What can hang from each mark:
k_250: k_232 k_252 k_338
k_446: k_338
k_252: k_250 k_905
k_905: k_338
k_44: k_4 k_250
k_338: k_4 k_250 k_446 k_905 k_956
k_232: k_956

Each row was made from one small tree. Brackets hold a mark, then the marks that hang from it, in the order of their numbers. Every link used is in the known rows. Write each row's tree.
Known rows:
[k_905 [k_338 [k_250 k_252] k_446 k_956]]: [ -6.1  44.2  28.7 -15.5 -37.0  -2.6 -22.9   9.2   7.9  -8.9   5.8 -16.3
   4.3 -11.3  65.3  26.3  12.3 -19.2  39.1  -4.6  21.9  43.9  18.9 -25.9
 -41.4]
[k_905 [k_338 k_446]]: [ -8.6  17.8  13.4   0.8 -21.9  -3.7  13.0  -0.9 -10.2  -2.6   6.2  -8.1
   6.4  -8.6  20.5   0.5  -4.9 -23.8  32.2 -10.8   7.4   8.5  18.5   8.5
 -24.5]
[k_250 k_232 k_252 k_338]: [-16.4  11.8   5.6   6.5  -4.7  -2.4 -41.9  22.3   6.1  -4.2 -13.4   7.3
 -30.7  -0.6  23.4  20.3   7.3   8.1  20.7  31.8  23.6  32.1   9.7 -10.8
 -14.5]
[k_338 k_4 [k_250 k_252] k_446 k_956]: [  5.8  32.2  24.3 -19.1 -41.2  12.3 -32.2   7.5  24.5 -25.1  12.8   8.6
 -17.0   9.4  68.1  36.4  44.2   9.5  32.6   4.3   4.0  37.7  23.5 -47.8
 -30.2]
[k_338 k_905 k_956]: [  4.6  11.2  12.3  -9.5 -21.8  -9.8 -15.1  -8.2  15.3  -4.8 -23.8  11.9
  15.0  -2.5  23.5  11.1  -5.0 -11.6   6.0   4.7  15.7  11.4 -10.4  -7.9
  -1.3]
[k_252 [k_905 k_338]]: [ -2.5   3.1   1.9  15.3 -11.9  -5.6  11.1  -1.3 -30.5  18.1 -15.0 -24.1
  -1.6  -5.2  -3.2  -8.8  -1.3  -3.6  10.2  -9.6   5.8  -2.9 -12.5  14.3
 -14.1]
[k_250 [k_252 k_905] k_338]: [ -4.2   4.5   2.9  10.3  -5.5  -3.4 -22.8  11.8 -12.6  24.0  -6.8  -6.5
 -24.1 -10.8  20.8   3.3  25.5  16.5   4.2  17.3  25.6  24.3 -21.1 -12.5
 -13.9]
[k_252 [k_250 [k_338 k_4 k_446 k_905]]]: [ -3.5  10.2   0.6   5.7 -40.0   8.6   3.7   9.0   6.1 -11.4  -9.4  35.2
 -24.7  15.6  44.1  13.3   7.2 -12.7  38.9  -4.7  25.6  35.3   3.8 -21.9
   7.1]
[k_905 [k_338 k_4 k_250 k_956]]: [ -4.9  21.4   9.7   0.1 -34.5  -3.4 -11.0   4.1  11.2 -26.0 -11.3  -7.8
  -2.1  13.4  39.5  16.4  -5.9  -7.5  36.0   6.7  -7.6  31.8  18.1 -30.6
 -12.5]
[k_250 k_232 [k_252 [k_905 k_338]]]: [ -7.3  14.2  10.0  15.0 -13.0  -0.6 -21.7   9.2 -28.6  13.3 -25.3 -22.0
 -26.6   0.0  12.7   7.5  13.3  12.1  25.1   1.3   9.8   8.9   0.6  11.1
 -35.5]
[k_44 k_4 [k_250 k_232 [k_338 k_446]]]: [ -7.9  12.5   2.2  -7.4   3.7 -14.1 -24.8   5.9  20.5 -47.2 -16.1  21.4
 -13.9  -4.3   5.1  28.9   0.5 -23.7  21.7  41.9  39.3  31.3   7.8 -23.3
  -5.0]
[k_446 [k_338 k_4 k_905 k_956]]: [  2.9  -4.3  13.2 -15.7 -30.3  -6.8 -15.8 -21.9  19.6 -10.2  -5.5  11.5
   6.2  20.9  36.0  -3.2 -19.3 -16.6  14.0  21.9  -9.9  23.1  -8.7 -26.2
 -10.7]
[k_250 k_252 [k_338 k_446 k_905 k_956]]: [ -6.2  32.6  31.3 -13.4 -35.6  -8.9 -39.0   5.2  22.5  -3.8  -7.3  21.2
   0.2 -14.2  65.8  25.4  14.5 -16.2  32.6  23.5  48.9  45.0  -2.1 -25.6
 -25.2]
[k_232 k_956]: [ -1.6  -2.4   1.3   2.0 -23.3  11.2  -5.5   1.6  -4.6 -14.4 -15.4 -17.6
  -6.0 -10.3  -1.5   4.7 -12.5  -1.0  -6.2 -14.6  -6.6  -2.3  -3.7  10.0
  14.7]
[k_250 k_252 [k_338 k_956]]: [ -7.5  12.2  15.4  -4.7 -11.6 -10.3 -42.9  16.0  13.1   7.2   0.9   5.1
 -17.3 -14.4  38.1  17.7  -2.2  -1.8  24.3  33.1  29.7  39.9 -12.6 -29.3
 -10.4]
[k_252 [k_250 k_338]]: [ -5.7  -7.3 -13.3  11.9  -6.3  -0.1   2.7  17.3  -7.0  14.1  -5.1   8.3
 -22.2  -0.7   7.8   1.4 -20.9 -10.1  20.5  -1.9  29.6  29.3 -12.8 -13.3
  15.8]
[k_446 k_338]: [ -4.7 -10.8  -0.4  -8.7   1.2  -3.6   2.9 -16.9   2.2   7.1  17.4 -10.9
   9.5   5.3   5.4 -18.2 -23.4 -15.9  -5.6   8.7  -8.8  10.4  -8.2  -4.8
 -12.3]
[k_905 [k_338 k_4 k_446]]: [ -6.5  15.0  15.5   2.4 -29.9   5.3   8.9   0.9  -4.5 -19.5   8.0   1.6
 -14.2   5.9  26.4   6.2   6.0 -13.7  43.3  -5.0 -13.1   9.8  23.1  -5.4
 -23.1]
[k_250 [k_232 k_956] [k_252 k_905] k_338]: [-10.0   5.5   2.5  17.5 -32.3   8.9 -44.7  20.0 -13.8  -4.3 -41.9 -22.9
 -43.3 -12.6  16.6  20.1  13.9  21.1   9.9   8.4  28.9  21.2 -10.6   5.3
  -8.9]
[k_252 [k_250 [k_232 k_956]]]: [ -2.3  -6.6 -16.3  11.7 -26.5  19.1 -14.2  15.7 -18.0 -18.3 -32.8 -10.5
 -31.4   3.9  -2.8  18.1 -22.6   3.6  21.3 -35.9  12.5  10.1   0.4  13.5
  18.3]
[k_44 k_4 [k_250 k_252]]: [ 11.2   7.8   4.5 -25.7  21.4  -3.4 -20.5  -0.6  14.1 -16.4  10.9  10.5
 -11.7  -8.2  -4.2  18.9   5.8 -10.8 -11.7  38.7   7.1  17.9 -13.9 -32.0
   8.7]
[k_252 k_250 [k_905 [k_338 k_4]]]: [  6.8  -9.6 -12.1  20.4 -26.7   8.1  17.6   8.7 -34.7  16.2 -11.5 -11.5
 -34.2  14.5   4.5  -3.0  -2.8   2.6  34.0 -24.6  -0.9   9.0 -14.1  -4.8
   0.3]
[k_446 [k_338 k_4 [k_250 k_252] k_905]]: [ -0.7  17.1  14.0 -22.2 -30.2   9.4 -12.1 -11.5  23.4  -9.3  10.3   7.3
  -0.5  32.8  57.1   1.5  19.7  -4.9  -5.6  22.3 -22.3  35.1   8.8 -35.6
 -15.0]
[k_250 k_252]: [  0.5   7.8   9.4  -8.8  -1.2   6.8 -17.7   5.3   0.6   9.6  12.2  -0.8
 -10.4  -4.6  17.2   8.1  13.9   8.3   0.2   6.7  -2.2   9.9   0.2  -8.9
  -9.7]
[k_44 k_4]: [  5.0   3.7   3.8  -8.6  17.4  -5.7   6.2  -7.5   6.4 -13.0 -15.0   1.6
  -8.2   1.8 -14.9   5.5   0.4  -3.1 -23.8  24.8   1.1 -10.7  -3.2  -5.7
   1.3]
[k_446 [k_338 k_905 k_956]]: [  0.2  -0.6  13.1 -17.7 -19.4 -15.6 -13.3 -23.3  15.2   5.8  -6.7   1.0
  29.6   6.5  29.2  -7.8 -29.5 -29.5   4.6  13.9  11.4  20.0 -16.7 -13.5
 -12.4]
[k_250 k_232 [k_338 k_956]]: [-15.1   3.3   3.0  12.2 -13.5 -14.5 -40.5  14.2  13.5 -16.5 -32.5   6.5
 -18.1  -2.5  18.7  22.4 -15.9  -1.3  35.8  26.7  40.9  31.7   1.4 -14.6
 -10.9]

Write each row's tree:
[ -6.0  12.3  -2.6   4.7 -33.4  14.5 -17.3  11.5   4.4 -41.5 -37.1 -20.4
  -9.8   7.5  14.6  23.0   2.4   8.9  -4.5 -14.4   2.2  11.3  21.7   6.3
   4.2] : [k_338 [k_250 [k_232 k_956]]]
[  6.5  30.7  21.7 -15.4 -54.0   3.6 -11.6  -5.8  29.0 -38.0 -17.1  18.4
   8.1  20.2  63.8  29.5  32.9  -6.0  24.1  -1.0   8.1  28.0  22.4 -33.9
 -16.5] : [k_338 k_4 k_250 k_446 k_905 k_956]
[ -7.4  -2.9  -4.7  -3.5 -19.2   7.1 -12.4  -4.6  14.2 -31.6  -4.0  -4.5
 -11.3  42.8  26.9   5.6   2.8   3.5  10.4  11.6 -21.1  24.5  25.5 -24.6
 -19.1] : [k_446 [k_338 k_4 [k_250 k_232]]]
[-13.9  16.1  15.0   5.4 -26.7   4.3 -40.2  15.0  19.5 -20.7 -28.3  28.8
 -37.7  20.6  44.1  25.2  20.5  11.8  27.8  41.5  10.1  32.4  14.2 -19.7
  -8.8] : [k_250 k_232 k_252 [k_338 k_4 k_905]]
[  2.6   6.7   3.6   7.3  -6.8   6.3 -30.4  10.5 -16.4   9.7 -20.9 -11.0
 -30.0   3.1   9.7  14.9  34.5  29.5   8.3  -1.5  13.5   5.1  -3.9   3.9
 -26.2] : [k_250 k_232 [k_252 k_905]]
[ -1.6  10.8  13.4 -21.0 -26.5 -10.8  -8.9 -20.3  23.9  -6.3 -10.6  -6.3
  33.7  14.3  44.7  -1.6 -15.1 -25.2  -4.8  12.0  11.1  33.5  -5.8 -25.8
 -13.6] : [k_446 [k_338 k_250 k_905 k_956]]
[ -5.7   7.9  12.2   1.3 -33.3 -10.8 -26.1   3.1  26.2 -20.1 -25.9  28.8
 -11.0  11.0  39.7  13.7  -4.1  -7.4  28.8  35.7  18.7  33.0  -5.2 -30.4
   2.2] : [k_250 [k_338 k_4 k_905 k_956]]
[  3.7  25.6  28.2  -3.0 -34.0  -6.5 -22.6   2.6 -19.3  17.8  -2.9 -21.8
  -9.8 -21.3  42.7  14.5  18.6  -6.9  39.3  -9.9  30.8  20.5 -10.1  -9.2
 -46.3] : [k_250 [k_252 [k_905 [k_338 k_446 k_956]]]]
[ -2.9  18.3  20.5  -1.6 -41.5  -3.7 -10.7   1.1   3.5 -21.6  -2.2   0.7
  -8.9   0.4  39.4  17.1  -3.9 -17.4  55.0  -1.4  -0.4  19.9  17.9 -17.9
 -28.8] : [k_905 [k_338 k_4 k_446 k_956]]
[  4.0  19.8  11.6  -9.2 -40.9   1.8 -15.5  -2.7  27.4 -28.4 -27.1  16.2
   7.0  24.4  47.9  21.7  15.4   1.9   8.8  12.0   0.6  25.5   9.4 -34.4
   0.3] : [k_338 k_4 k_250 k_905 k_956]
[  1.5   8.5  11.8 -19.2 -41.2  -3.2 -10.9 -20.1  28.2 -20.7  -9.7   4.1
  14.9  31.4  53.6   4.9  -4.3 -15.3   6.4  20.0 -10.0  35.6   2.7 -38.1
 -10.5] : [k_446 [k_338 k_4 k_250 k_905 k_956]]
[-11.3  21.0  15.2  -1.1 -26.5  -6.8  -2.2   1.3  12.6  -8.7 -11.9  20.1
   9.0  -5.9  37.4   8.0   8.8 -20.9  15.6  11.6  35.2  24.7   3.6  -6.1
 -10.1] : [k_250 [k_338 k_446 k_905]]
[ -6.8  26.1   7.3  -1.5 -24.5   7.6 -11.3   6.8  11.2 -32.6 -16.4  -1.6
  -1.4  15.5  30.8  26.2  28.9   3.7  20.5 -14.9  16.7  17.5  37.8  -7.9
 -29.8] : [k_338 [k_250 k_232] k_446]
[-13.8  -8.4 -18.8  20.1 -29.2  10.4 -19.9  25.8 -10.3 -17.3 -38.8  -7.6
 -36.9  -2.1   4.4  19.4 -30.9  -3.6  27.5 -12.7  31.3  29.0  -1.6   6.3
  21.9] : [k_252 [k_250 [k_232 k_956] k_338]]
[ -3.9  19.4  22.2  -2.7 -47.8  -7.7 -23.3  -0.9  28.9 -24.8 -17.7  30.3
  -5.1   5.1  53.3  23.0  12.1 -13.4  42.7  22.2  27.7  35.4   4.1 -29.2
 -13.1] : [k_250 [k_338 k_4 k_446 k_905 k_956]]
[ -0.1  18.4   0.5   5.5 -36.3  19.9 -32.5  14.5 -12.3 -16.2 -42.2 -32.3
 -29.0   2.9  27.3  28.6  35.3  28.5  -8.1 -15.9   7.9  14.8   5.6   2.8
 -13.9] : [k_338 [k_250 [k_232 k_956] [k_252 k_905]]]
[  7.5  19.5  24.8 -11.8 -47.3   1.7 -15.4  -9.3  21.7 -25.6 -12.9  25.8
   0.3  11.3  48.1  22.8  19.3  -7.3  34.0   1.0   8.8  14.7   8.5 -22.8
 -15.2] : [k_338 k_4 k_446 k_905 k_956]
[  5.0  18.0  17.1  -6.5 -36.0   8.1   2.2  -7.0  13.9 -24.4  -4.8  26.0
  -2.0  17.4  33.8  13.1  28.8  -5.0  20.2  -5.0  -4.9   5.5  16.7 -11.1
  -9.3] : [k_338 k_4 k_446 k_905]
[ -3.6  14.4   0.8  11.2 -19.9  -2.8  14.0   4.4 -19.8   7.6 -20.6 -30.5
   5.6   3.7  18.5  -5.2  11.0  -3.0   0.9 -10.9   7.6  11.3  -0.3   2.0
 -18.2] : [k_252 [k_905 [k_338 k_250]]]
[ -8.8   8.2   2.1  -8.2 -33.8   5.8 -10.3 -12.8  21.3 -33.5 -20.7   6.8
   0.1  46.4  37.3   5.4   5.4  -5.4   6.2  18.8 -17.3  26.8  23.0 -20.5
 -14.6] : [k_446 [k_338 k_4 [k_250 k_232] k_905]]
[ -4.9 -11.0 -14.2  13.9 -15.8   7.9   0.5  18.3  -2.2  -2.2  -2.0  18.8
 -38.5  13.7  15.9   7.9 -11.0   1.3  30.8   4.8   8.8  31.6  -5.7 -24.8
  20.0] : [k_252 [k_250 [k_338 k_4]]]
[ -6.1  25.6  18.1   9.2 -28.8   4.0 -20.5   7.9 -25.9   5.7 -16.6 -17.9
 -27.1  -5.8  29.7  16.4  29.6   5.1  39.0 -12.7  19.5  12.4  13.1   9.2
 -50.6] : [k_250 k_232 [k_252 [k_905 [k_338 k_446]]]]
[ -0.6  34.6  14.3 -11.3 -31.8   4.7   9.1  -5.3  15.7 -19.4 -12.6   8.7
  23.0  10.6  45.7  14.8  30.1 -13.3  -0.7 -10.9  16.4  18.4  21.2 -10.2
 -15.7] : [k_338 k_250 k_446 k_905]
[ -1.5  11.1   3.7   0.1 -31.0   3.5 -33.4   9.8  24.0 -43.1 -29.8   5.8
 -17.6  28.4  32.9  34.4  15.8  15.7  28.5  11.2   0.9  25.8  26.5 -29.6
 -11.3] : [k_338 k_4 [k_250 k_232] k_956]
[-17.9  20.4  12.4   8.3 -50.9   4.1 -24.7   6.3   9.9 -35.9 -47.2   5.8
  -8.8  -6.3  35.8  24.9  -1.4 -14.5  19.7  -4.3  33.4  22.6  12.9  12.6
  -4.9] : [k_250 [k_232 k_956] [k_338 k_446 k_905]]
[ -8.3  21.6   2.3   0.6 -47.2  12.5 -14.4   3.0  11.3 -41.7 -56.0  -9.5
   3.9  13.2  26.2  23.4   3.9   0.0 -10.8 -10.1   5.6  14.5  20.4   9.0
   7.3] : [k_338 [k_250 [k_232 k_956]] k_905]
[  4.9  20.0   9.4   0.7 -25.7   1.5 -45.1  12.0   1.5  -4.5 -32.8 -16.6
 -20.4   9.2  38.4  31.7  38.7  26.2  13.0  -0.1  28.4  28.5   0.8 -20.7
 -33.0] : [k_338 [k_250 k_232 [k_252 k_905]] k_956]
[ -5.7 -11.9 -21.4  31.3 -31.5   9.9 -15.1  23.1 -29.9  -1.1 -50.2 -18.6
 -44.5  -2.7   0.7  14.7 -12.7  10.9  20.8 -24.3  39.4  20.4 -19.0   9.5
  14.1] : [k_252 [k_250 [k_232 k_956] k_338] k_905]
[  4.4   9.8   4.2 -19.8  17.3  -1.0 -37.2   3.7  13.7 -30.9  -9.1  11.5
 -20.9  -0.9  -5.8  29.4   7.2  -1.8  -0.5  41.6  13.3  20.6   1.5 -25.3
  -0.6] : [k_44 k_4 [k_250 k_232 k_252]]
[ -8.7   9.1  -0.3  -8.0   2.6 -16.3 -21.9  -2.3  24.2 -39.0 -42.2  29.8
  -5.2   4.5  -0.5  22.2 -13.1 -23.3   2.1  58.4  35.9  30.7  -4.3 -19.0
  12.2] : [k_44 k_4 [k_250 k_232 [k_338 k_905]]]
[ -4.4  25.2   9.9  -4.8 -30.6  -3.9 -28.0   2.0  24.2 -29.1 -48.5   7.4
  12.7  17.0  40.4  29.0   5.9  -0.6  12.5   5.6  27.0  28.3  17.8 -12.4
 -14.7] : [k_338 [k_250 k_232] k_905 k_956]
[  0.1  -6.7   7.2 -11.2 -21.4   1.2   4.1 -20.4  13.0  -6.7   2.7  11.3
   4.8  28.3  23.2 -13.6 -10.8 -14.8   1.0  17.7 -23.2  12.3  -3.2 -14.2
  -2.6] : [k_446 [k_338 k_4 k_905]]
[ -2.5  16.8  14.3   4.8 -18.8  -0.9 -18.8  11.7  -9.2  16.9   4.0  -5.2
 -22.6 -15.9  37.2  11.1  40.8   7.1  17.9   6.3  36.4  27.9 -10.2 -12.6
 -30.8] : [k_250 [k_252 k_905] [k_338 k_446]]
[ -5.4  24.3  16.4 -17.5 -23.7  -7.6 -29.0   4.8  20.8 -11.4  13.3  27.7
   1.9 -14.5  49.1  18.8  14.0 -29.6  28.4  27.1  39.1  53.3  -6.4 -30.0
  -6.0] : [k_44 [k_250 k_252 [k_338 k_446 k_905]]]
[-16.2  30.5  11.6   4.4 -40.9  13.8 -29.3  17.6  -6.0 -28.4 -32.0 -35.9
 -19.4  -2.4  34.8  25.9  -6.6  -2.4  17.2  -4.4   2.6  28.1  24.5   5.5
 -13.6] : [k_905 [k_338 [k_250 [k_232 k_956] k_252]]]
[ -9.6   5.5   2.1  17.3  -8.7  -1.9 -37.5  18.9 -11.5  10.9 -25.7  -4.3
 -38.7  -0.7  19.7  15.2  23.7  24.4  17.4  19.0  32.5  23.9  -7.9  -3.7
 -24.0] : [k_250 k_232 [k_252 k_905] k_338]
[ -3.6  -8.6  -7.1   3.0 -11.5  -5.4 -18.7   9.7  18.5 -25.6  11.7  24.7
 -15.8   3.6  13.2   9.1  -6.5 -12.9  28.7  37.5   3.6  39.4  -8.4 -37.5
  20.4] : [k_44 [k_250 [k_338 k_4]]]
[-10.4  13.0   4.1 -14.3  -7.3   4.9 -27.7   0.2  10.5  -6.7   3.2 -14.7
  -5.8  20.1  36.5   7.9   6.7   1.7  -0.1  16.3  -2.3  35.4  16.1 -19.4
 -29.4] : [k_446 [k_338 [k_250 k_232 k_252]]]
[  3.0  25.1  14.0 -12.4 -30.5  -1.7 -11.1   0.2  18.5 -21.1  -3.9  -3.4
  14.1  -0.1  45.3  25.4  19.8  -9.4  19.5 -12.9  23.9  27.9  17.1 -24.2
 -24.1] : [k_338 k_250 k_446 k_956]
[ -8.5  26.8  13.7  -0.9 -40.3   7.1  11.7   4.6   2.1 -28.0   2.3  -4.3
  -3.4  15.3  46.0  11.5  17.1 -12.8  33.1  -9.0 -12.6  24.0  34.3 -17.6
 -22.9] : [k_905 [k_338 k_4 k_250 k_446]]
[ -3.2  21.0   6.6   0.1 -36.8  13.8 -11.7   8.3  16.4 -47.8 -12.5   9.7
 -22.0  28.5  39.4  28.7  41.4  13.8  28.8  -4.0  -4.3  19.8  46.5 -19.4
 -25.6] : [k_338 k_4 [k_250 k_232] k_446]
[ -4.5  21.9  20.5  -4.2 -27.9 -10.7  -7.3  -3.2  -0.6  -6.9  -0.2  -8.7
   9.9 -15.9  32.2  12.2 -15.3 -26.9  45.6  -6.8  20.1  20.5   9.2  -6.7
 -30.1] : [k_905 [k_338 k_446 k_956]]
[ -8.4  12.0  14.0  -1.6 -24.4 -14.4 -24.4   6.9  15.6 -11.0  -2.8   9.3
   0.4 -16.0  37.2  16.5  -1.8 -15.3  35.8  13.7  41.2  32.6   0.5 -19.9
 -18.0] : [k_250 [k_338 k_446 k_956]]
[ -6.4  34.6  11.6  -9.9 -21.9   9.1 -27.4   7.0  17.1 -17.6 -30.5   7.5
  -3.2  19.6  43.1  26.4  29.1  11.1   0.3   9.3  13.2  26.0  22.9 -11.8
 -19.1] : [k_338 [k_250 k_232 k_252] k_905]
[  6.6 -12.3 -21.7  21.7 -31.1  18.5 -10.0  13.5 -34.4  -1.6 -46.7 -24.6
 -37.2   4.1  -8.0  13.7  -2.1  16.3  12.9 -43.4  18.8  -1.1 -15.8  19.6
  11.3] : [k_252 [k_250 [k_232 k_956]] k_905]
[ -5.6   7.2  15.8  -0.3 -34.3  -5.2 -25.1   8.3  21.2 -23.8  -2.8  20.9
 -20.9   0.0  44.2  22.7   7.5  -6.4  46.9  19.4  20.9  36.8   7.4 -34.5
 -15.7] : [k_250 [k_338 k_4 k_446 k_956]]
[  2.6  28.9  17.2 -10.7 -46.7  11.1   6.8  -5.5  20.9 -33.3  -7.6  19.8
   3.1  26.0  52.6  17.2  41.3  -1.1   8.9  -4.9  -5.9  18.3  28.3 -23.4
 -11.9] : [k_338 k_4 k_250 k_446 k_905]
[-14.3  30.0  10.5   6.3 -42.2   8.8  -5.4   9.9   5.4 -45.2 -15.3  -2.4
 -15.2  23.1  42.9  25.0  20.2  -2.0  46.8  -5.4  -4.7  25.2  50.7 -11.8
 -33.9] : [k_905 [k_338 k_4 [k_250 k_232] k_446]]
[ -0.4   5.1   0.0  -8.3 -24.6  13.2 -50.1  12.6   4.1 -32.4  -9.3  -4.9
 -21.5 -12.5  11.2  29.9  -4.0  -1.7  17.4   4.6   6.0  28.1  -0.6  -6.2
   9.4] : [k_44 [k_250 [k_232 k_956] k_252]]
[ -4.1   6.1  14.4   3.0 -26.7  -6.1 -12.4   1.6   4.0 -14.7  -8.1  -2.5
 -12.8   3.0  23.2   7.8 -18.5 -10.9  41.8  12.4  -8.2  18.3   4.2 -15.1
  -8.0] : [k_905 [k_338 k_4 k_956]]
